Known rows, with every step that occurs
H F V S N: [ 35   9  23  10   4 -23  18 -27 -48 -22 -21  10 -25   2  17  37 -16 -45
 -15   6   5 -14 -40  -4  16  38   2  32  18  -3 -10 -19 -21]
F V A J: [ -3  26   3  -7 -12  17   5  32   3  14  12  -3  13 -11   2   4   2   4
  27   7 -19  -5 -11  12  12   6  -2  17   5 -21  21  18   4]
W J A: [  7  -2  15 -15   3  -7  -2  19  25  12  -1   6  11  -9  -4   9  20  21
  -5  -2  -2  12  28  -2 -14 -35  22 -10 -23  16  13 -11  24]
Q A J: [-22  17 -34  -5  -5  18 -18  32  37 -12   8  18  18 -15   1  -8  12  23
   4  -5 -18  13  29  -7 -18 -27 -16 -13  -7 -24  36  11   4]
J W: [ -8  -1  -2 -26  10  15 -19  -5  18  -5   6  24 -12   6   1 -13   9  -2
 -19  11   5  -5   0 -15 -13   1  26  -8 -14 -10  -3  -8  14]
S N: [ 11  -8   3 -13   9 -14   1  -8   1   0  -7  -2  -7  11 -11  -4  -9 -15
 -10  10   8  13   5 -13  -2   5   2  -4  -3 -12  -7  -6  19]
N W J A B: [  0  -5   2 -15   9 -12   4  24  33  12  -9  -5  -1 -39   1 -14  35  51
  -7  -2 -29  24   5  -9 -16 -42  -5   0 -12  24  24   3  17]
N W: [  1  -3  -8 -11  11   4  -4  12  21   8  -7  -6  -3  -5   6 -11  10   7
  -4  14  -1  -6 -22 -16  10  -3  -9  14   6  -2   1   1  -1]
H F V S N W: [ 45  -1  13  22  14 -22  26 -21 -44  -6 -35   2 -26 -17  17  29 -10 -35
  -9   7  -4  -9 -59 -22  32  37  -7  51  37   2 -15 -14 -31]
Q A B: [-32   8 -27 -11 -11 -11 -25  15  14 -28  13  10  -5 -22  12 -27  16  34
 -16   2 -27   9  11   7 -20 -19 -30 -15 -19 -16  31  17  15]
B A Q: [-44  -1 -24  20 -13  -5 -15   3   9  -7   0 -15  -2  -6  -6 -34  -2  33
   5  -9  -4   6  16  30 -25 -28   4 -15   4   7   1  26  11]
D F V S N W: [ 48  -3  10  38  12 -22  26 -34 -59   4 -34  -6 -27  -9   5  32  -8 -55
  -3   9   8   6 -46 -27  27  60  10  48  41  18 -26   9 -25]
B A: [-28   6 -13  -4  -1  -5 -15  11   7 -13  14  -9   8  12  -7 -21  13  20
  -8   1   8  -6   9  21 -18 -17   7 -10  -8  -2   2   4   3]
D F V S N: [ 39   5  18  28  -2 -23  17 -38 -60  -9 -18   2 -26   7   4  35 -14 -62
  -7  10  16   0 -29  -8  14  60  21  32  24  12 -23   4 -15]
Q A V S N: [ 13 -30 -40  32  -3 -29   1 -18 -46 -10   3  -3 -17  -1 -16   4 -13   0
   0 -22  -2  25  28  -8   3  11 -28 -21  11   4   9   8  -3]
D F H: [ 11  35  20  21   1  -2   2 -11  -5 -16  -2   3 -11  19  -2  12 -13 -56
   0  32  21 -22 -27   3   3  43  14  15 -17 -16 -24  -3  -8]
Q A: [-14   6 -27  -3  -9  -3 -23  16   9 -15   9  12   7  -9   6 -10   8  15
 -10   3 -11   1  15  -5  -5 -17 -17  -5 -16 -18  15   8  10]
S N W J T: [ 27 -21   7 -20  24   8  40 -15  19  26 -22   1   6 -22 -28 -20  11   3
 -20  11  -9  30  31 -25   6 -38  26   4  18   9 -25   1  12]
V S: [  5  -2  -3 -16   1  -4  -8   0 -10 -12  15   0  -2   3  -7  21   2  -7
 -18   7   9  -2 -15   5   2   6  -3   4  -5   3   6  -2   0]
B A V: [-34  -5 -25  21  -5  -5  -8   3  -2  -8  20 -13  -4  32  -4 -29   1  22
  11 -15  14  -5  24  33 -20  -7  -2 -31   0  14   1   2  -9]
V A: [ -3   8   1 -26  -7   3 -10  16   3   5  19 -16   7  -7 -11  -8   0  14
   6  15  -4  -7 -12  11  11  -3 -10  -3 -19 -18   3  15  21]
N W J A: [ 14 -10   5  -6  13  -5   5  23  32  26 -19  -4  12 -24 -10   4  26  29
   0  -2 -11  15   5 -22   2 -36  10   7  -6  21  11  -6  13]
V F H: [-12  15  25  -4  -4  -1  -2  -4  -1 -12  18  -5  12  17  18  18 -24 -42
  -4  29  18 -32 -40  14   9  21 -12  17  -2 -23 -19 -16 -17]
N W J A V: [ 13 -21  -6  17   9  -7  12  11  19  30  -7  -8  -3  -6  -2  -7  17  34
  17 -18  -4  15  24 -10  -1 -26   1 -12   3  32  12  -8   3]
J W N: [ -5  -5  10 -24  18  31 -18 -15  33   9 -13  19 -10  15 -12 -10  -5 -12
 -16  -7  -1  -3   0 -34  -9  -6  22  -5 -19   3   4 -15   3]
H F V A: [ 10  34  25 -10 -13   3   1   7 -16 -10   2   2  -3  -7  21   9  -8 -14
  11  20  -8 -41 -47  15  23  20  -3  31  -8 -20  -1   2  -6]
V S N W J A: [ 44 -35   2   8  26 -30  24   1 -14  26 -28 -17  -2 -37 -27  27  16  10
 -11 -12  -8  41   0 -33  10 -21   6  14  12  31  -1  -7  11]
D F V A Q: [  0  22  10  32 -27  -1   2 -16 -29   8  -9 -10 -15 -19   8  -1 -20 -18
  32   9  -9 -13 -26  15   7  34  15  22  10   0 -16  48   6]
T J W: [  0  -9  -6 -34   9  32 -11 -15  18 -11  11  36  -6   3   1  -8  24  14
 -34  10   3   3   2 -10  -6 -17  37   1  -6 -22  -4  -8   4]
H F D: [  1  34  20 -10   8  -2  -9  -2  17 -49   4  29   0  23  34  16   8 -37
  -2  10  16 -34 -46  14 -11   6   1  15 -21 -24 -20 -29 -16]
S N W: [ 19 -20  -9  -1  22 -13   5  -5   3  15 -22  -8  -9  -7  -8 -11   0  -7
  -6  10  -2  16 -14 -29  13   5  -8  15  15  -5  -9  -1   9]
T J A: [  9 -12   4 -23  -7   7 -13  16  16 -10   1  20   6   5   2  11  32  32
 -19   9   5   5  15  -8   4 -23  16   3 -26 -10  11 -14  17]
S V F H: [ -6  23  40   2  -3  -2   4 -24 -18   2  -5 -14  23  14  15  15 -39 -58
 -14  11   4 -32 -41   7  22  42 -13  25  16 -31 -40 -23 -10]

Rows
[ -9  16  -2 -45  -5  38   8  32  34   4  18   6  24 -15 -25 -16  13  16
   8  17  -6   8  33   5   6 -28   8 -17 -16 -21   9  18  16] -> V A J T
[-34   8 -10  -7  24  41 -17   9  52   2  -9   9   8  10 -31 -24   9  15
  -4 -25  -8  14  25 -14 -32 -32  23 -17  -7   5  20   0 -11] -> B A J W N
[-14   3   7 -24 -10 -17 -23  26  19 -17   4  10 -11 -11  12 -11  22  35
 -12  12 -12   6  11  -1 -17 -11 -10 -16 -40   3  27  -4  26] -> J A B
[  8  28  22  14 -13   4  -1 -16 -17  -9  -6  14 -13  15  29  15  -6 -43
   4  18  16 -26 -24   5   1  45  24  26   4   1 -12   4 -13] -> D F V
[ 20 -33  -5  27  11 -23  18  -1  14  42 -48 -19  -5 -44 -19 -10   6  32
  10 -14 -22  44  24 -28  -5 -40   9   3  16  23  -1  16  28] -> S N W J A Q
[  4  14  13 -21  -5   2  -7  -4 -16  17  -2 -24  21 -12 -13 -13 -14  -1
  -6  -6 -15  -9 -15   2  24  23  -8   7  -2 -23 -18   8  26] -> S V A
[-19  -5 -36  21 -14  -2 -15   6   0 -12  16  10  -5  10   8 -23  -4  20
  11 -15  -2  -2  31   7  -7  -6 -24 -28  -6  -6  17   6   1] -> Q A V
[  7   1  -4 -10  19  10  15   5  31  20  -4 -10  11 -18  -3  -6  12  16
  -2   3 -13  11  -9  -8  -2 -31   8  11  16  14  -1   1  -1] -> N W J
[ -6  -7  22  23 -13 -13  -4   5 -11  -1  11  -1   3  32  20  18 -21 -22
  17  10  24 -28  -7  10   9  24 -18  -7 -19  -5  -5 -25 -14] -> J A V F H
[  5 -13   7   7  -2  -6   6   8  17  15   5   3   1  11  -2   0   8  27
  13 -19   4  12  43   8 -19 -24  14 -33 -16  25  17 -12  12] -> W J A V
[-19   6 -25  -9  15  44 -26  13  54   1 -15  30   8 -10 -18 -14   7  10
  -2 -22 -27  16  32 -40 -22 -32   4 -12 -16 -13  37   5  -2] -> Q A J W N
[-15   1  15  20  -8  -1   4 -13 -12  -7  24 -10   2  39  19   9 -38 -37
  16  12  25 -32 -19  22   6  31 -22  -3   4 -11 -20 -18 -27] -> A V F H
[  3  17  11 -14   9  44  -2  10  21  27  -9   7   4  -5 -18  -1  -4 -12
  22 -10 -26   1  -7 -22   6   3  21  15   0 -10  24   9  -3] -> F V A J W N
[-39   5   1  37  -7  -9   0  -9 -18 -14  28 -19   9  38   8  -6 -28 -18
  11   1  24 -29 -12  44  -4  13 -20  -9  10  -4 -22 -10 -35] -> B A V F H
[  8  -7   6 -31  15  27  29  -2  34  21  -5   7  14 -19 -13 -15  22  13
 -16  12  -8  11  23 -10   5 -45  25   4  10  15 -12   4   2] -> N W J T
[ -3 -16  -4   6 -10 -11 -15  14   5   1   3   6 -12  24   5  -7   4  18
  14  -4  12  -3  28   1  -7   3  -3 -31 -27  12  17 -14  11] -> J A V
[-11  12   2 -40   0  40   9  21  45  -5   3  26  16   5  -7 -12  18   6
  -6  18   3   8  42  -4 -13 -26  21 -17 -13 -14  11   0   6] -> A J T
[ 26 -37  -3  20   2 -33   2  -6 -38   2  -8  -4 -21  14 -17  17  -6  -1
   2 -16  18  24  25 -16   5  19  -9 -22  -9  20   4 -16  12] -> J A V S N
[ 22  23  16  20  -9  -6   6 -23 -44 -15  -1  11 -17   8  20  37  -5 -49
  -6   9  16 -20 -37   4   8  56  20  31  14  14 -13   5 -26] -> D F V S
[-10 -11  -3   7 -19  -8 -24  17  16   6 -18   6  -6 -12   1  -7   3  29
   7   2  -6   7  19  -5 -11 -18   5 -12 -24   5  14   8  30] -> J A Q
[-11  10   3   2 -16  -1  -8 -14 -14  25 -19 -30  10 -30 -15 -25 -28  11
   9 -14 -27   3  -5  11  15  12 -12   1   8 -19 -22  32  31] -> S V A Q
[ -2  26  14  12 -25   2  -2  -5 -17  -3 -12  -3 -10 -24  23  -3 -21   3
  24   8 -18 -25 -36  20  13  11  -3  24   6 -13  -2  24  -1] -> H F V A Q
[-11  12  30 -19  -2   6  -8 -26  -5   3  -3  -6  25   8  28   7 -27 -32
 -18  -7   7 -25 -30   4   8  26 -12  12  15 -15 -28 -15  -5] -> S V F
[ 27 -38  -2  26  19 -26  26  -3   3  37 -23 -15 -10  -5 -17 -10   5  23
  16 -21  -5  34  33 -24   1 -18   1 -12  12  30   0  -8  12] -> S N W J A V
[-43   2  -7  24  -7  -8 -10 -12 -11 -36  38  -3  17  47  36  -3  -5 -21
  21 -21  30 -26 -18  49 -24  -2 -15 -12   8   6 -31 -11 -38] -> B A V F D
[-29  -9 -23  16 -21  -1 -18  -7  -4 -16  27   8   8  14  34  -5 -21   7
  10 -17   7 -20  12  12  -7   0 -36 -18   2  -7   6   3 -17] -> Q A V F
[-38  19 -21  -3   7  15  -7  31  35 -11  14  -3  16   5 -12 -20  17  27
   7  -5   4   7  21  19 -28 -29   3 -14  -1  -6  22   9  -5] -> B A J
[  4  40  25 -27 -10  37  19  22  13 -10   1  25   8 -14   8   1   5  -8
  13  22 -11 -25  -1  10  15  -4  13  16  -7 -24   7   5 -11] -> H F V A J T
[ -8  23  33 -10   3  -2  -9 -29 -11 -22   2   6  32  24  41  20 -18 -60
  -6 -13  10 -31 -50  14   0  27  -9  23  15 -22 -52 -24 -14] -> S V F D
[ 20 -28 -11  17   8 -20  14 -25 -39  -4   4 -11 -24  23 -15   9 -22 -15
   0 -14  19  18  10  -1   3  26 -11 -19  16  13  -4  -6  -4] -> A V S N
[ -5  29  10 -22   1  21   3  13  12  21  -4 -18  29 -18 -19  -8  -8   5
  11 -12 -25   5   1   3  11  13 -11  -1   5 -30  -1   8  20] -> S V A J
[ -7 -13 -41  25 -12 -12 -11  -6 -28 -17  20   3 -10   3   0   7  -5  12
   0 -19   0   4  20   6  -4   4 -30 -25   2   4  21   8  -9] -> Q A V S
[-19  -9   5  -4 -12   5  -4 -16   5  -7  26   0   1  32  32   2 -24 -11
  10  -4  25 -25  -8  21  -9  13 -19 -16   4   4  -4 -11 -21] -> A V F
[-23 -12 -28  24  -4 -12  -2  -5 -30 -16  25 -17 -11  23 -11  -3  -1  16
   0 -23  17   1  14  35 -11   2  -7 -23  10  24   5   5 -21] -> B A V S
[ 30 -26 -11   4  22 -19  15 -11 -25  12 -19 -16 -13 -15 -19  13  -1 -12
 -16   4   1  24 -25 -30  22  14 -12  21  25   6  -8   2   0] -> V S N W
[ 16 -32 -11   4 -10   1  -3   0 -23 -11  15  11 -10  14  -3  26  21  29
 -10 -15  14  13  19   6   8  -6   5 -14 -10  14  14 -17  -8] -> T J A V S
[ 23 -31  -9  20  11 -13  18   6  -8  27  -5 -14  -7 -13 -13  17  15  26
  10 -24  -3  22  13  -9   6 -16  -3  -9   9  43  13  -5 -10] -> N W J A V S
[-34  13 -13 -25  -1  34   4  28  37 -14  12  13  22   3 -20 -30  27  24
  -5   7   4   9  52  17 -23 -43  22 -25  -7  -7   6  11  -2] -> B A J T
[ 39 -28   2 -18  28  -1  46 -25 -11  21 -18  -7   4 -29 -37   7  13  -8
 -27   0  -5  38  19 -26  15 -26  23  11  29  22 -21   4  -1] -> V S N W J T
[-12  20   8 -16 -21 -10  -6  14 -21  -3  19 -11  -8 -18  14 -15   4  13
   6  13 -27  -9 -22  24   8  14 -14  13  -4 -11  13  23  15] -> F V A B
[  8 -25  -7  11  -7 -17  -6   8 -22  -4   6   1 -15  14  -1  20   4  12
   5 -13  16   4  17   1   3  13 -10 -21 -18  24  19 -15   2] -> J A V S
